Known rows, with every way that one mark hangs from another
C[S]: [ 1.69  0.56  2.12 -0.18 -0.92  1.59  0.45  1.25 -0.14  0.24  0.28  0.15
 -0.69  0.38  0.10 -0.15  0.98 -0.36  0.41 -0.02  0.21  0.45  0.81  2.62]
U[S[A]]: [ 1.22  0.14 -0.11  2.14  1.09  0.59  0.38  2.78 -0.74  1.00 -0.85  0.59
 -0.36  1.26  1.67  0.66 -0.20  1.61 -0.94 -0.57  0.72  0.47  1.37  2.22]
Y[B[J U W Z]]: [ 0.67 -0.76 -1.61  1.67  0.19 -3.33  1.03  1.27  0.59 -1.85  0.74 -0.37
  0.83  0.34 -1.58 -0.05  1.64  0.20  0.85  3.21  1.46  3.15  0.88  0.46]
A[S]: [ 0.64 -0.62  1.00 -0.03  0.86 -0.69  0.63  0.25 -0.55 -1.02  0.28  0.15
 -0.73  0.42  0.68  0.15 -0.45 -0.77  0.32  1.06 -0.52 -0.03  0.24  3.21]
W[B[U]]: [ 1.39 -1.61 -0.03  1.10 -0.33 -0.46  0.00 -1.67  0.07 -0.42 -1.76  0.48
 -0.81  1.64 -0.08 -1.86  0.85 -0.75  0.42  0.95 -0.47  1.04  0.02  0.30]
J[B[W]]: [ 0.07  0.30 -0.68  0.74 -0.15 -0.70  0.38  1.00  0.17 -0.20 -2.64  0.22
 -0.19 -2.39  0.82  1.11  1.57 -1.29 -0.09  0.78  1.07 -0.99 -0.83  0.66]
B[A[C] U W Z]: [ 1.17 -0.99  0.01  1.00  1.02 -5.86  1.81 -0.90 -1.05 -2.95  1.91 -0.65
  1.33  0.25 -1.56 -1.21  0.48 -0.50  0.58  1.08 -0.54 -0.90  1.78  1.51]
W[B[A[C[S]] J Z]]: [ 3.26 -0.91 -0.78  1.55 -0.85 -1.38  1.37  0.49 -1.09 -2.59 -0.72 -0.52
 -1.03  0.79 -0.54 -1.40  2.04  0.23  1.49  1.96 -2.62  1.25  0.17  3.01]
S[A U]: [-0.89 -0.17 -0.76  1.96  0.26 -0.10  0.90  0.85 -1.30  2.30 -0.10  1.79
 -1.94  1.18  1.71  1.38  1.66  0.30  0.56  0.93  1.56 -0.60 -0.37  1.36]
A[C[S[U[B[J W]]]]]: [ 1.76  0.53  1.64 -0.65  0.03 -0.93  1.68 -0.56 -2.05 -0.84  1.00  0.58
 -1.79  0.86  1.27  1.03  0.48 -0.49 -0.05 -0.48 -1.21 -0.48 -0.89  4.05]
B[A[S] U W Z]: [ 1.11 -1.76 -0.07  1.34  1.32 -5.74  1.82  0.06 -0.38 -2.62  1.42 -0.39
  0.65 -0.19 -1.95 -1.53  0.54 -1.30  1.10  2.28  0.54 -0.40  2.90  2.61]
S[A[C] U[B[J]]]: [-0.56  0.19 -1.29  1.80  1.21 -1.92  1.29 -0.78 -2.67  1.46 -0.08  1.16
 -2.76  0.19  2.32  2.18  1.05  0.85 -0.34  0.85  0.05 -0.16 -1.45  2.59]
Y[B[A[C[S]] W Z]]: [ 0.27  0.15  0.42  0.12 -0.69 -1.80  2.00  2.01 -0.55 -3.43  0.96  0.56
  1.16 -1.42  0.37  0.49  1.73  0.75  1.36  1.72  0.34  1.21 -0.76  1.51]
W[B]: [ 1.24 -1.00 -0.49  0.36 -0.97  0.66  0.23 -0.12  0.03 -0.73 -2.32  0.61
 -1.23  0.68  0.49 -0.78  1.15 -0.43  0.67  0.60 -0.70  0.64 -0.75  0.15]
C[S[U[B]]]: [ 0.53  0.30  2.09 -0.38 -0.90  1.17  1.14 -0.11 -1.11  1.55  0.17  0.92
 -2.89 -0.11  0.93  0.35  1.00 -0.90  0.17 -0.47  1.09  0.07  0.43  2.50]
J[B[A[C[S]] Z]]: [ 0.74  0.75  0.81  1.53 -0.49 -0.97  0.97  0.40 -1.42 -1.14 -1.03 -1.05
  0.12 -2.12  0.96 -0.11  1.71 -0.17  0.22  1.27 -1.18 -0.90 -0.30  2.15]
Z[B[A[C] W]]: [ 1.32 -0.94 -0.68  1.40 -0.40 -1.48  0.80 -0.02 -0.26 -1.90 -0.21  0.06
  1.85 -1.99  0.30  0.10  1.14 -0.30  1.07 -0.28 -0.93 -0.99 -2.79  0.65]
A[S[U]]: [ 0.15 -1.00  1.28  0.07  0.63 -0.56  1.38 -0.23 -1.25  0.01  0.75  1.09
 -2.19  1.26  1.23  0.31 -0.14 -1.45  0.57  0.86  0.08 -0.60  0.00  3.62]
W[B[U[S]]]: [ 2.07 -1.68  0.29  1.47  0.03 -0.07  0.26 -0.87 -0.25 -0.20 -1.94  0.58
 -1.03  2.35  0.43 -1.91  0.33 -0.39 -0.02  0.21 -0.35  1.19  0.74  1.15]
Z[B[A J U[S] W]]: [ 2.84 -2.05 -1.59  3.55  0.80 -2.46  0.51  0.18  0.37 -0.96  0.19 -0.25
  1.88 -0.53 -1.17 -1.44  0.94 -0.15  0.84  0.51 -0.06  0.93 -0.43  2.11]
Z[B[A[S] U W]]: [ 1.37 -2.15 -0.29  2.34  0.49 -2.55  0.56 -0.79  0.24 -1.41  0.09  0.08
  1.85 -1.29 -0.48 -1.15  0.87 -1.12  1.24  0.89  0.06 -0.25 -1.26  1.64]
Y[B]: [-0.96  0.02  0.11  0.16 -0.48  0.62  0.34  0.77  0.27 -1.11  0.07  0.79
  0.94 -0.74  0.88  0.36  0.78  0.95  0.55  1.30  0.83  2.04 -1.52 -0.18]

Rows
[ 1.26 -1.18 -0.84  1.06 -1.17 -0.82  0.87  0.26 -0.39 -1.68 -1.61 -0.12
 -0.82 -0.16 -0.35 -1.45  1.68 -0.04  1.27  1.37 -1.12  0.48  0.30  0.07]  W[B[A Z]]
[ 3.15 -1.04 -2.56  3.68  1.77 -5.23  1.25  2.60 -0.14 -0.34  0.31 -1.21
 -0.39  2.43 -2.33 -0.10  1.02  0.07 -0.18  2.31  1.33  1.84  4.39  2.51]  B[J U[S[A]] W Z]
[ 0.35  0.63 -0.25  1.45  1.87 -0.91  0.54  0.57 -1.99  0.79 -1.61  0.15
 -1.55 -1.03  2.79  1.59 -1.05  2.05 -2.21 -1.32  0.19  0.51  0.41  1.89]  U[B S[A[C]]]
[ 0.10 -0.74  0.82  2.12  1.12 -1.46  0.21 -1.49 -0.62 -0.57 -0.97  0.00
  0.81 -1.83  0.83 -1.47  0.75 -0.90  0.17  1.74 -0.23 -0.48 -0.40  3.12]  J[B[A[S] U]]
[ 1.02  0.51  0.52  1.53 -0.51  0.16  1.25  1.55 -1.38  1.95 -0.13  0.46
 -3.03  0.12  0.80  1.14  2.22  0.08  0.38  1.26  1.34  0.84  1.12  3.22]  C[S[A U[B[J Z]]]]
[ 0.25  0.15 -1.72  0.72  0.98 -3.63  0.84 -1.37 -1.52 -1.36  0.38 -1.56
 -0.88 -2.80 -0.56  0.13  0.00  1.08 -0.45  0.98 -1.46  0.89  0.32  0.96]  U[B[A[C] J Z]]
[ 0.42 -0.40  0.28  1.45  0.95 -2.62  0.73 -1.25 -0.71 -1.46 -1.09  0.38
  1.25 -2.03  0.75 -0.57  1.11 -0.98  0.09  0.88 -0.17 -1.33 -1.00  2.41]  J[B[A[C] U W]]
[ 2.10 -1.06 -2.36  2.17 -0.38 -1.35  0.23  1.13  0.78 -0.56 -0.87 -0.64
  0.86 -1.07 -1.03  0.58  1.59 -0.67  0.98  0.85  0.04  0.69 -1.68  0.33]  Z[B[J W]]
[ 0.62 -1.19 -0.44  0.43  0.27 -3.99  2.70  1.76 -0.91 -2.37  1.00  0.47
 -0.98 -0.99 -0.78  0.15  1.21 -1.35  1.65  1.66  0.66 -1.38  1.70  2.61]  B[A[S[U]] W Z]
[-0.24 -0.48  0.30  2.12  0.72 -1.09 -0.12 -1.62 -0.37 -0.08 -1.12 -0.06
  1.14 -2.05  0.48 -1.51  1.00 -0.47  0.01  1.21 -0.01 -0.44 -0.48  1.53]  J[B[A U]]
[ 0.77 -0.19 -1.53  0.98  0.02 -3.06  1.82  1.94 -0.39 -3.73  1.24  0.12
  1.37 -1.27 -0.52  0.40  1.70  1.13  1.43  2.65 -0.27  2.01 -0.85  1.90]  Y[B[A[C] J W Z]]
[ 1.83 -0.87 -1.59  2.72  0.87 -4.12  0.24 -0.64 -0.15 -0.07  1.45 -2.37
 -0.09  2.24 -3.01 -1.51  0.58 -0.15  0.09  2.76 -0.38  2.20  3.22  0.82]  B[J U Z]
[ 1.44  0.12 -1.50  1.61  1.26 -2.02  0.76  1.09 -1.27  0.62 -1.00 -1.60
 -2.28 -0.89 -0.05  0.56 -0.93  1.26 -1.85 -0.29  0.28  1.87  2.65  1.03]  U[B[J Z] S]
[ 2.19 -1.00 -0.84  2.72  1.56 -5.30  1.06 -1.80 -1.44 -2.32  3.03 -1.93
  1.36  1.41 -2.31 -2.39  0.36  0.66  0.62  2.44 -2.50  1.16  1.94  3.11]  B[A[C] J U Z]
[-0.40 -0.73 -0.95  0.04  0.71 -2.31  1.80 -1.54 -1.68  0.08  0.60  1.42
 -2.42 -1.23  0.64  0.64  0.44 -0.65  0.31 -0.14  0.44 -0.68 -0.92  1.89]  S[U[B[A[C] J W]]]
[ 1.78 -1.47  0.71  2.92  0.50 -1.21  0.23 -1.62 -0.87 -0.76  0.61 -0.49
  2.12  0.12  0.56 -1.68 -0.13  0.42  0.08 -0.67 -1.45 -0.01 -1.48  1.53]  Z[B[A[C] U[S]]]
[ 1.01  0.62  0.20  1.11 -0.42 -2.03  1.51  1.36 -1.04 -1.79 -1.44 -0.54
  0.14 -2.60  0.63  0.59  2.10 -0.84  0.46  1.21 -0.32 -1.40 -0.19  2.33]  J[B[A[C[S]] W Z]]
[ 1.10 -0.85 -1.31  2.30  1.16 -1.97  0.83  1.90  0.47 -1.30  0.21  1.07
  1.07  0.69 -0.02  0.12  1.15  1.01  0.40  2.21  1.73  3.24  0.25  2.39]  Y[B[J U[S[A]] W]]
[ 0.20 -0.44 -0.64  2.14  0.31 -3.24  0.82  0.02 -0.21 -0.84 -1.40 -0.70
  0.70 -2.28 -0.57 -0.73  1.78 -1.16  0.30  1.88  0.86 -0.77  0.94  0.83]  J[B[A U W Z]]
[ 0.78 -0.35 -0.09 -0.58  0.77 -2.68  1.61  0.15 -0.74 -3.24  0.97  1.22
  1.29 -1.52  0.27  0.02  0.38 -0.07  0.88 -0.34 -0.93 -1.71 -1.10  2.40]  B[A[C] W]
[ 2.22 -1.68 -1.93  2.86  0.22 -2.46  0.00 -0.38  0.86 -0.27 -0.32 -0.80
  1.27 -0.07 -1.58 -0.49  1.29 -0.96  0.75  1.21  0.25  1.08 -0.90  0.47]  Z[B[J U W]]
[-0.45 -0.77  0.02  0.03  0.24 -1.18  1.48  1.63  0.23 -3.15  0.48  1.78
  1.38 -2.12  0.81  0.15  1.12  0.32  1.47  1.86  1.01  1.22 -1.55  2.25]  Y[B[A[S] W]]
[ 1.56  0.38  0.40  1.88  1.30  0.17  0.63  2.22 -1.48  0.28 -0.41  0.52
 -0.22  1.79  2.28  0.95 -0.50  1.77 -1.12 -0.90 -0.33  0.08  0.73  3.01]  U[S[A[C]]]
[-0.07  0.16 -0.04 -0.95  0.77 -2.42  1.19 -1.05 -1.07 -1.61 -0.39  0.55
 -0.68 -3.78  0.74  0.70  0.03  0.13 -0.37 -0.65 -0.07 -0.61 -0.84  1.47]  U[B[A[C[S]] W]]
[ 0.16 -0.35 -0.42  1.45 -0.02 -2.41  1.72  1.40 -0.87 -1.15 -1.62  0.00
 -0.84 -2.63  0.59  0.48  1.99 -1.53  0.80  1.96  0.73 -1.49  0.18  2.34]  J[B[A[S[U]] W Z]]
